Known rows, with every way that one mark hangs from another
(Z (C D) R): [ -1.0 -14.0  -4.1   7.8  12.3  -8.7 -18.1  24.7  24.3 -12.5   3.9   9.8
   5.5  25.5   6.2  -0.8 -31.5 -29.3  -0.9   5.7   1.3 -21.4]
(R P): [  7.0  -1.9  -5.9  14.6   2.0  -0.5 -22.5  10.6 -12.6  15.6  16.5   4.5
  10.3   4.6   1.2 -15.4 -23.7  -7.3  -6.9 -20.9 -17.8  -8.9]
(D C): [  4.3  -2.4 -14.3  11.1 -12.4  -9.8  -4.3   1.3  -7.8  -0.4  -6.3   7.5
   5.7  -2.8   6.6  -7.0 -23.4 -21.3   0.4 -13.9  -4.1 -12.9]
(Z C R): [ -0.5 -12.5  -0.2  15.9   6.2 -23.1 -12.8   8.7  13.3 -22.1   8.2  20.1
  -7.1  15.5  -4.3  -8.3 -36.6 -19.9  -4.6  15.5  -3.0 -19.1]
(X (D C)): [  5.7  -9.2 -19.8  12.2   0.8   1.8  -1.6   6.3   3.3  14.3 -18.2  -3.8
  20.7  -0.6  12.5  -0.4 -24.1 -31.3   7.6  -8.0   5.2 -24.5]
(Z (C D) (R P)): [ 11.3  -6.3  -8.3  19.9  10.4   6.7 -36.3  18.6  17.0   3.4  18.3  12.9
  15.2  26.4  14.3  -7.3 -42.1 -25.9  -4.0  -6.0  -6.9 -26.7]
(X (D P)): [ 10.8 -23.1 -10.0   7.7   7.8   1.7  -6.5  10.7  -9.3  12.9 -11.7  -4.3
  -2.6   7.3   6.3 -13.9 -26.7 -33.4  -8.0 -10.3   1.1 -24.6]
(X (D (Z C R))): [ 10.1 -16.5  10.4   3.0  10.9 -27.5 -10.2  27.9  16.6 -11.7 -10.4  -6.1
  -3.6  30.4  -7.6 -10.8 -41.1 -41.3  -4.5  25.2  -2.9 -28.1]
(Z (C D (R P))): [ 13.4  -7.9 -16.7   7.3   5.8  12.7 -33.0  -1.1  21.8  13.6  27.5   4.8
  13.7  34.3  30.5 -13.2 -41.7 -20.5 -13.6  -5.5 -16.3 -17.8]
(R C P): [ 11.0 -11.5 -17.2  20.6   3.3   8.9 -32.4  -0.8 -14.0  30.4  21.9  11.2
   2.5  11.9  12.6 -22.4 -32.6   1.9   7.7 -30.3 -24.1 -11.9]
(C (D P) (Z R)): [ 20.8  -6.7   4.2  -4.8   1.6 -18.9 -15.0  32.0 -10.9  -2.2   3.2  -6.9
 -22.4  25.0   4.5 -24.7 -21.1 -47.9 -27.5   3.4 -16.2 -19.8]
(P R): [  9.1   3.2   8.9   7.9   5.2 -26.5 -22.2  24.8   0.6  -4.8  14.2   4.4
  -7.7   5.1  -2.0  -2.4 -26.3 -18.5 -17.9   2.1 -18.1   1.2]
(D P): [  7.8 -17.1  -5.9   7.3  -5.6  -9.6  -9.3   5.8 -17.8  -0.3   0.9   7.0
 -11.2   6.6   0.2 -18.1 -25.3 -20.6 -17.9 -14.7  -8.6 -11.7]
(Z C (R P)): [ 11.1  -6.1  -2.5  24.9   8.0  -7.5 -29.8   6.4   7.8  -7.3  18.1  22.8
   1.8  20.2   2.8 -11.8 -46.3 -15.3 -10.6   5.2  -9.8 -20.1]
(C R): [  4.5  -3.3   2.3   1.4   4.2 -10.8 -14.1   4.2   7.8   5.1   9.2  -1.3
 -11.4   8.3   5.1 -18.7 -26.8 -17.1 -14.9   2.7 -19.9   4.0]
(R (C D Z) P): [ 17.6  -8.3 -22.0   0.7  -0.7   7.8 -31.4  12.7 -17.1  38.7  31.0  -7.9
   6.2  32.9  24.0 -28.7 -18.7 -15.1  -0.1 -27.4 -29.4 -20.7]
(X D): [ -2.6 -17.0  -9.1   5.2  13.9  -4.2  -4.5  17.3   4.6  17.2  -6.0 -13.1
  11.5   2.9  -0.7  -2.2 -17.5 -24.6   5.0  -5.0  -1.3 -14.8]
(P Z): [ 11.2   2.5   5.4  -9.3   8.8 -26.4 -23.0  23.5 -13.3  -4.4   2.4 -11.2
  -8.9  13.8  -2.7  -6.8 -13.3  -9.6 -17.8   0.6 -15.3  -7.2]
(D (C (R P) Z)): [ 30.3  14.1 -12.9   6.5 -15.4  -6.7 -22.2 -10.0 -16.4  15.8  17.7   2.0
  -4.2  19.1  26.0 -32.9 -31.5 -30.5 -25.2  -2.6 -34.0 -13.5]
(C D (R P)): [ 17.0   0.5  -7.8   2.7  11.0  15.4 -32.0  11.9  10.8  25.1  18.9  -8.3
   9.4  21.1  23.8 -16.8 -29.2 -24.2 -12.6 -18.1 -26.5  -5.0]

Rows
[ 34.8   1.1  -6.0   2.4  -8.5 -13.6 -24.0   2.9 -31.0 -11.2 -12.2   2.9
 -13.6  15.3  17.9 -17.7 -30.5 -27.3 -28.6 -10.7  -7.7 -27.7] : (D C (P Z))
[ 45.8   4.9   7.6   5.5 -20.7 -31.0 -18.2  14.2 -24.5 -13.8  -4.4   9.2
 -22.5  21.4  13.4 -21.7 -45.2 -47.5 -34.8  -5.3 -18.7 -16.5] : (D C (P R) Z)
[ 34.9  -5.0  -8.0  18.2   0.3  -1.8 -18.6  10.2  -5.4   2.2 -13.9   9.0
  -4.8  10.0  26.9 -11.6 -43.0 -51.2 -18.8  -5.3  -0.1 -26.9] : (X (D C (P R)))
[ 32.8 -10.5  -4.4   1.8  -7.4 -22.1 -29.6   6.8 -25.6   5.9  27.5   9.0
 -39.7  32.9  17.6 -37.0 -33.0 -26.7 -28.6  -4.6 -29.4 -13.4] : (D (P (R (C Z))))
[ 33.5  -6.2   8.6   8.5  16.3  -8.3 -43.2  17.2 -20.0  -8.1  -0.9   9.2
 -40.8  24.5  12.1 -29.9 -42.3 -19.8 -20.6  -3.0 -22.2 -20.9] : (D (P (Z (R C))))
[ 10.1  -9.2   3.9  -7.6 -11.7 -31.4 -13.1   1.0   7.9 -12.8  11.8  -1.2
 -16.0  38.8   2.8 -20.7 -40.6 -27.2 -20.5  18.7 -19.6  -6.5] : (D (Z (C R)))
[ 35.1 -12.0  14.9  -2.1   4.6 -26.0 -19.1  34.3 -10.8   3.9  -5.0 -15.1
 -19.0  25.5   5.5 -15.6 -38.5 -50.9 -26.8   3.3 -13.7 -17.7] : (X (D (P R) Z))
[ 13.0  -6.2 -12.7  16.4   0.4   0.1 -32.7 -11.2   7.7   4.5  28.6  15.9
   1.3  26.6  19.2 -19.3 -45.2 -12.7 -18.2   2.7 -19.8 -13.2] : (Z (C (R P)))
[ 25.2 -13.4   0.8   9.1  12.4  -6.4 -22.0  23.0  -4.0   4.5  -1.0  -3.8
 -10.0  13.6  12.1 -10.2 -35.4 -41.7 -22.2  -1.2  -4.4 -16.8] : (X (D (P R)))
[  6.6 -26.8 -22.7   5.6  -4.9  -0.2 -11.8   6.0  -0.3  -3.8   7.4   6.0
   4.4  30.0  18.5 -11.2 -33.0 -28.1 -11.7 -11.4   7.6 -30.5] : (Z (C (D P)))
[  2.1 -24.7  -5.0  -4.0  -0.6 -24.2  -3.7  14.3   5.5   1.6  -4.4 -12.0
   8.0  33.8  -3.3  -5.8 -31.3 -33.1   0.4  10.7   1.5 -25.3] : (X (D (Z C)))
[ 38.9   7.4  -5.8   5.4 -21.2 -29.4 -17.3   5.5 -29.2 -10.3   9.5  10.8
 -24.0  19.7  19.3 -26.6 -31.8 -47.3 -39.1   0.9 -19.3 -19.5] : (D (C Z) (P R))
[ 32.6 -15.4 -10.7   3.4   4.5  -9.0 -27.8  15.4 -15.9  22.6  14.4  -3.3
 -27.6  32.6  22.6 -29.8 -35.2 -41.1 -18.9   2.1 -19.1 -21.5] : (X (D (P (R (C Z)))))
[ 30.5 -15.3  15.1   8.2   2.7 -19.4 -23.3  13.3 -17.3  -1.7  -2.6   9.6
 -40.8  25.8  -1.2 -36.6 -47.9 -32.9 -13.5  -7.3 -25.5 -17.5] : (D P (Z (R C)))
[  6.2 -12.3  -3.2  10.6  21.4   5.2 -25.1  24.1  14.6  12.8   4.9   1.7
  -8.8  15.3  11.4 -12.9 -32.4 -21.2  10.8 -14.4 -12.9 -13.6] : (Z (R (C D)))
[ 21.9  -2.3 -13.8  -2.9   8.4   0.0 -43.4  20.6  -1.4   6.3  19.2  -7.7
  16.9  42.1  22.5  -5.0 -24.3 -11.3 -14.6  -9.9 -10.3 -28.3] : (R (P (Z (C D))))
[ 20.9   8.1  15.7   6.2  -9.3 -31.7  -9.7  17.5  -5.7 -16.7 -15.7   4.8
 -11.0   9.5  -7.0 -14.4 -36.2 -39.3  -9.8   3.8 -16.6 -13.6] : (D C (Z R))
[ 28.5  -9.0   5.8   7.5   8.9 -22.2 -33.6  14.5  -9.1 -33.7  -0.4  12.4
 -28.9  32.1   5.9 -20.6 -44.2 -26.6 -35.6  18.5  -6.6 -31.6] : (D (P (Z C R)))
[ 17.1  -4.2  -1.9  27.6  15.0   6.3 -39.7   6.7  -3.1  18.8  17.4  18.7
 -10.2   9.1   7.8 -23.5 -44.7  -8.6   4.9 -21.0 -25.4 -12.8] : (Z (R C P))
[ 20.8   2.3 -12.7  -2.7  -4.8  -9.2  -4.7  -2.7   1.9  16.9  -6.5 -15.2
  -2.9  17.4  21.5 -20.9 -25.3 -47.5 -14.7  19.3 -15.3 -17.8] : (X (D (C R Z)))
[ 20.7  -1.2  11.2   6.0   4.4 -21.3  -5.4  23.9   5.5  -1.4 -29.5  -8.2
  -0.2  10.6  -1.1  -9.3 -37.4 -52.5  -0.6  10.4  -7.2 -23.9] : (X (D C (Z R)))
[ 17.0  -4.2  -5.5 -14.7  13.7  -9.9 -34.8  15.9  17.3  -8.4  11.8 -11.3
  -5.6  44.7  26.9  -8.6 -29.9 -22.9 -21.9  15.5 -14.3 -15.3] : (P (Z (C D R)))
[ 36.3  12.1   2.1   4.7 -16.9  -8.7 -23.7  -5.2 -14.8  10.3   2.6   2.3
  -3.2  19.0  19.5 -29.5 -43.2 -35.0 -18.9 -10.3 -34.5  -8.6] : (D (C (R P)) Z)
[ 32.0  -8.6  -4.3  -4.9  -0.4 -13.9 -34.7  -4.2  -7.4 -20.5   9.4   3.8
 -27.9  42.7  22.9 -25.6 -44.5 -24.6 -41.2  18.2 -15.5 -20.1] : (D (P (Z (C R))))
[ 15.8   0.3  10.0   3.6  16.5 -29.2 -31.5  22.9   4.2 -29.2   5.2   8.6
 -15.0  28.9  -2.1  -7.2 -33.0 -17.1 -21.3  22.6  -8.7 -20.2] : (P (Z C R))
[ 26.1  -8.4  -1.6 -12.4   7.9  -4.9 -29.0  29.7 -16.3   0.0  -5.0 -17.1
  -9.3  27.6  14.8 -14.0 -16.8 -28.9 -26.4 -15.0 -10.6 -20.8] : (C (D (P Z)))
[ 31.6  -4.3  -6.6   7.5  -3.7 -11.5  -7.2  12.8 -10.9   0.1 -20.7   0.6
 -15.7  15.8  14.4 -25.8 -32.8 -60.0 -21.4  11.1  -5.5 -36.4] : (X (D (C (Z R)) P))
